Each row comes from the steps of one path. Every step used is in the known rows, and no mark comes twice. Write the path behind each row, first mark first.
Known rows
vofini, gozub, deme, lonolop: [-0.47 -2.32  0.09 -0.26 -0.72 -0.22  2.01 -2.59  1.26  0.60 -0.55 -0.75
  0.42  1.04 -3.08  5.17  3.77 -1.89 -0.33 -1.98]
lonolop, deme: [-0.20  0.08  1.25  1.11 -0.99  0.42  1.59  0.96  0.22  0.14  0.07 -0.44
  2.28 -0.42 -1.10 -1.25 -0.19  0.49 -0.96  0.69]
gozub, deme: [ 0.34 -2.91  0.61  5.23 -0.34  1.83  1.76 -4.32  0.94 -1.50  0.51 -0.46
  1.17  0.26 -3.60  2.10 -1.06 -2.13 -0.57 -2.90]
supi, vofini, dibiru: [-0.31 -0.68  0.27  4.59 -1.84  3.26  2.02 -2.55  0.73 -4.66  1.34 -0.36
  1.19  0.75 -0.92 -3.29  3.51 -2.39  0.68  2.22]
lonolop, deme, dibiru, vofini, gozub: [-2.34  1.12  0.85  6.02 -0.96 -1.89 -0.04  0.21 -1.66  1.26  0.37 -0.30
  1.42  0.57  0.08  0.21  2.54  2.02 -1.77  3.73]
lonolop, vofini, dibiru, deme, gozub: [-2.29  0.31  0.80  3.95 -1.17  1.94  0.30 -0.58  0.26 -1.45 -1.22 -0.46
 -1.71  2.35 -1.28  2.80  3.95  0.86 -0.31 -3.81]
gozub, vofini, dibiru: [-1.81  0.31  0.72  1.03  0.00  3.59  0.79 -4.20  0.53 -1.95  0.33 -2.37
  1.52 -0.04 -0.63  0.60  2.80 -3.10 -0.08 -1.60]
lonolop, vuro, dibiru, vofini: [ 0.21 -4.17  0.56  2.13  0.21  2.18  1.67 -2.30 -0.35 -4.04  1.64  0.97
  5.12  2.28  2.92 -3.77 -0.61  4.17 -1.16  1.62]
lonolop, deme, gozub, vofini: [-3.78 -1.34  0.33 -3.76  1.19  2.45  0.34 -0.36 -0.10 -0.02 -1.44 -2.58
  0.48 -0.05 -0.86  4.42  2.25  1.66 -1.61  0.82]
gozub, deme, lonolop, vofini, dibiru, vuro: [ 0.62  1.38  0.58  3.87 -0.51  3.17  1.00 -0.78 -0.14 -2.40  2.82 -2.07
 -1.92  1.49 -0.57  6.61  6.32 -6.06 -2.02 -2.42]
dibiru, vofini, gozub, deme: [-1.01 -3.08 -0.04  6.07 -0.32  0.44  0.92 -4.62 -0.46  0.10  1.61 -0.97
  0.35  0.75 -2.73  2.94  2.02 -0.02 -1.46  0.40]
vuro, dibiru, deme: [ 0.20 -2.40  1.00  3.43 -0.89  1.53  1.51 -4.06  1.07 -0.92  0.11  2.22
  4.00  1.32 -0.42  0.70 -1.74  1.78  1.30 -7.48]
deme, lonolop, vuro: [ 0.70 -2.56  0.74 -3.78 -0.51  1.66  3.34  0.49  0.85 -3.42  0.28  0.64
  2.04  2.06 -0.03 -1.94 -1.11  1.33 -0.31  2.02]
vuro, dibiru, deme, lonolop, vofini, gozub: [-0.16 -0.19  0.65 -1.10 -3.22  0.26  2.22 -3.23  0.96  0.79 -0.32  0.28
  1.34  2.84  1.85  3.03  4.12  2.15  0.72 -3.26]
vofini, dibiru, vuro, lonolop, deme, gozub: [-1.70  0.68  0.19  0.23  1.84  0.64  2.71  7.25 -0.14 -0.19 -0.84 -1.07
 -1.42 -0.58 -0.34  4.60  5.03 -2.08 -2.22  1.59]
gozub, vofini: [-1.03 -1.66  0.27 -1.11 -0.56  4.28  1.53 -5.17  0.61 -1.60  1.25 -1.62
  1.64  0.12 -1.42  1.73 -1.94 -0.11  0.41 -1.14]
dibiru, vuro, lonolop, vofini, gozub, deme: [ 1.47 -1.02 -0.24  4.60 -1.48  2.19  4.11 -1.74  0.04  0.12  2.65 -1.27
 -2.58  0.42 -0.93  5.38  1.01 -3.96 -1.51  1.03]
lonolop, vofini, gozub, deme: [ 0.27 -1.51  0.53  4.47 -2.57  0.62  2.15 -5.73  0.58  0.05  0.78 -1.70
 -0.72  1.16 -1.07  1.91  2.14 -1.60 -1.15 -0.10]
vuro, dibiru, deme, gozub, vofini: [-3.50 -3.33  0.19 -2.18  1.20  3.55  0.21 -4.68  0.53 -0.92 -1.51 -0.46
  1.95  1.39 -0.19  6.13  1.02  2.50  0.35 -5.55]
dibiru, vofini, gozub: [-1.07 -1.86 -0.04  3.08 -1.85 -0.39  1.83 -3.13 -0.42 -0.19  2.17 -0.20
  1.06  1.05 -1.03 -0.86  1.47  2.92 -0.37  1.65]
deme, dibiru, vuro, lonolop: [ 1.47  0.58  0.35  5.65 -0.10  2.30  4.23  2.99 -0.04 -1.93  2.16  1.35
 -0.50 -0.03 -1.32  2.95 -3.41 -3.61  0.08  0.04]

Which path is each row?
[-1.74 -0.17 -0.48  1.27  1.32  2.55  2.76  7.08 -0.47 -2.27  0.22 -0.76
 -2.09 -0.21 -0.27  4.14  5.95 -2.28 -1.80  5.18]
supi, vofini, dibiru, vuro, lonolop, deme, gozub
[-3.67 -2.58  0.03 -0.59  0.90  4.08  0.29 -3.41  0.00 -0.64 -0.55 -0.75
 -0.73  1.05 -2.81  6.37 -0.40  2.12  0.23 -3.71]
dibiru, deme, gozub, vofini
[-1.09 -0.86 -0.03 -0.85  1.24  0.77  3.41  6.86 -0.15 -0.06 -0.18 -0.35
 -1.35 -0.39 -0.97  4.82  1.72 -0.05 -1.81  1.82]
dibiru, vuro, lonolop, deme, gozub
[ 1.65  0.28 -0.14  1.16 -2.99  1.58  5.18 -0.11  0.20 -0.12  2.92 -0.48
 -1.96  0.75  0.96  1.51  0.28 -1.26 -0.21  2.69]
dibiru, vuro, lonolop, vofini, gozub
[ 0.28  1.66  0.85  6.31 -1.82  4.96  2.60  0.95  0.40 -0.88  0.82 -0.03
 -1.66  1.34 -2.07  1.53 -0.45 -2.82  0.97 -2.27]
vuro, lonolop, vofini, dibiru, deme
[ 0.34 -4.38  0.59 -2.81  0.48 -0.63  2.61 -3.20  1.32 -1.70 -1.76  0.36
  4.69  2.13  2.93  0.20  4.04  0.60 -1.08 -0.97]
vofini, gozub, deme, lonolop, vuro, dibiru
[-3.13  1.04  0.46 -0.32  2.23  2.03 -0.11  0.93 -1.21 -0.89  0.90 -2.74
 -0.80 -0.66  0.61  6.44  7.13 -2.84 -2.92 -0.68]
lonolop, deme, gozub, vofini, dibiru, vuro
[-0.53  0.71  1.17  8.91 -2.17 -0.63  0.99 -4.81 -0.01 -0.31 -0.70 -0.87
 -0.36  1.48 -0.34  2.37  1.47 -2.30 -1.25 -0.45]
lonolop, vofini, gozub, deme, dibiru
[ 0.61  0.05  0.61  0.78 -0.19  2.17  4.03  4.88  0.61  0.82 -0.22 -0.27
  1.06 -0.96 -1.78 -0.39 -2.05 -0.97 -0.35  2.93]
vuro, lonolop, deme
[ 1.03  2.11  0.87  4.82 -1.91  2.65  1.81 -1.69 -0.29 -2.97  3.62 -1.35
 -1.09  0.84  1.17  1.12  3.78 -3.61 -1.37 -1.29]
lonolop, vofini, dibiru, vuro
[-0.41 -0.87  0.57  0.04 -1.00  2.44  1.52 -0.17  0.92 -0.36  0.46  1.42
  0.67  1.82 -4.11  4.36 -0.69  0.56  1.48 -4.96]
dibiru, deme, lonolop
[ 2.55  0.39  0.05  2.64 -2.38  4.79  5.11  1.31  0.33 -2.33  3.86 -0.36
 -2.13  0.97  0.00  2.16 -2.83 -2.30 -0.18  1.46]
dibiru, vuro, lonolop, vofini
[ 2.02  1.95  0.50  5.86 -2.15  3.85  4.03  2.15 -0.17 -2.32  2.92  0.06
 -1.99  1.27  0.32  2.73 -2.79 -3.13 -0.30  1.84]
deme, dibiru, vuro, lonolop, vofini
[ 0.22  0.28  0.39 -2.16 -3.91  0.02  3.06 -2.58  1.05  0.06  0.43 -1.07
 -0.43  2.28  0.62  1.06  3.58  1.11  0.26  0.94]
deme, lonolop, vofini, gozub
[ 0.35  1.03  0.90  9.08 -1.37  0.01  1.07 -3.64 -1.06 -0.99  2.40 -0.52
 -1.53  1.06  0.32  5.54  2.10 -3.73 -2.21 -0.98]
lonolop, vofini, gozub, deme, dibiru, vuro
[-1.17 -0.19  0.74  8.41 -0.77  1.49  0.05 -1.25 -0.89 -2.41  1.84  0.57
  1.72  1.59 -1.58  0.19 -1.67  1.10 -0.56  0.85]
deme, dibiru, vofini
[-0.32 -3.84 -0.28  4.98 -1.56  1.49  2.43 -5.47  0.57 -1.91  1.23 -0.34
  0.11  0.54 -2.20  1.29  2.49 -1.43 -0.33  2.33]
supi, vofini, gozub, deme
[ 1.35 -3.97  1.05 -1.02 -0.37  0.62  3.13 -3.46  1.27 -4.01 -0.48  1.21
  6.20  1.63  4.04 -5.42 -0.95  2.35 -0.40 -0.94]
lonolop, vuro, dibiru
[-0.81 -3.48  0.10 -2.31 -0.37 -0.47  2.11 -1.87 -0.05 -1.51  0.54  0.43
  4.12  2.59  3.33 -0.99  4.10  4.03 -0.99  2.57]
deme, lonolop, vuro, dibiru, vofini, gozub
[-0.85  1.99  0.31  0.24  1.86  4.35  2.62  4.44 -0.80  0.47  1.67 -2.25
 -0.49 -1.83 -0.33  4.67  2.37 -4.87 -1.70  2.81]
gozub, vofini, dibiru, vuro, lonolop, deme
[-2.30 -1.23  0.74 -1.18  0.09 -0.88  1.24  2.24  0.35 -0.26 -2.02 -0.78
  0.91  0.34 -0.95  1.20  2.82  2.52 -1.62  0.36]
lonolop, deme, gozub
[ 1.14 -0.10  0.09  0.80 -3.72  1.45  5.34 -0.99  1.10  0.19  0.91 -0.75
 -0.98  1.14  0.51 -1.05 -0.31  0.03  0.51  3.14]
vuro, lonolop, vofini, gozub
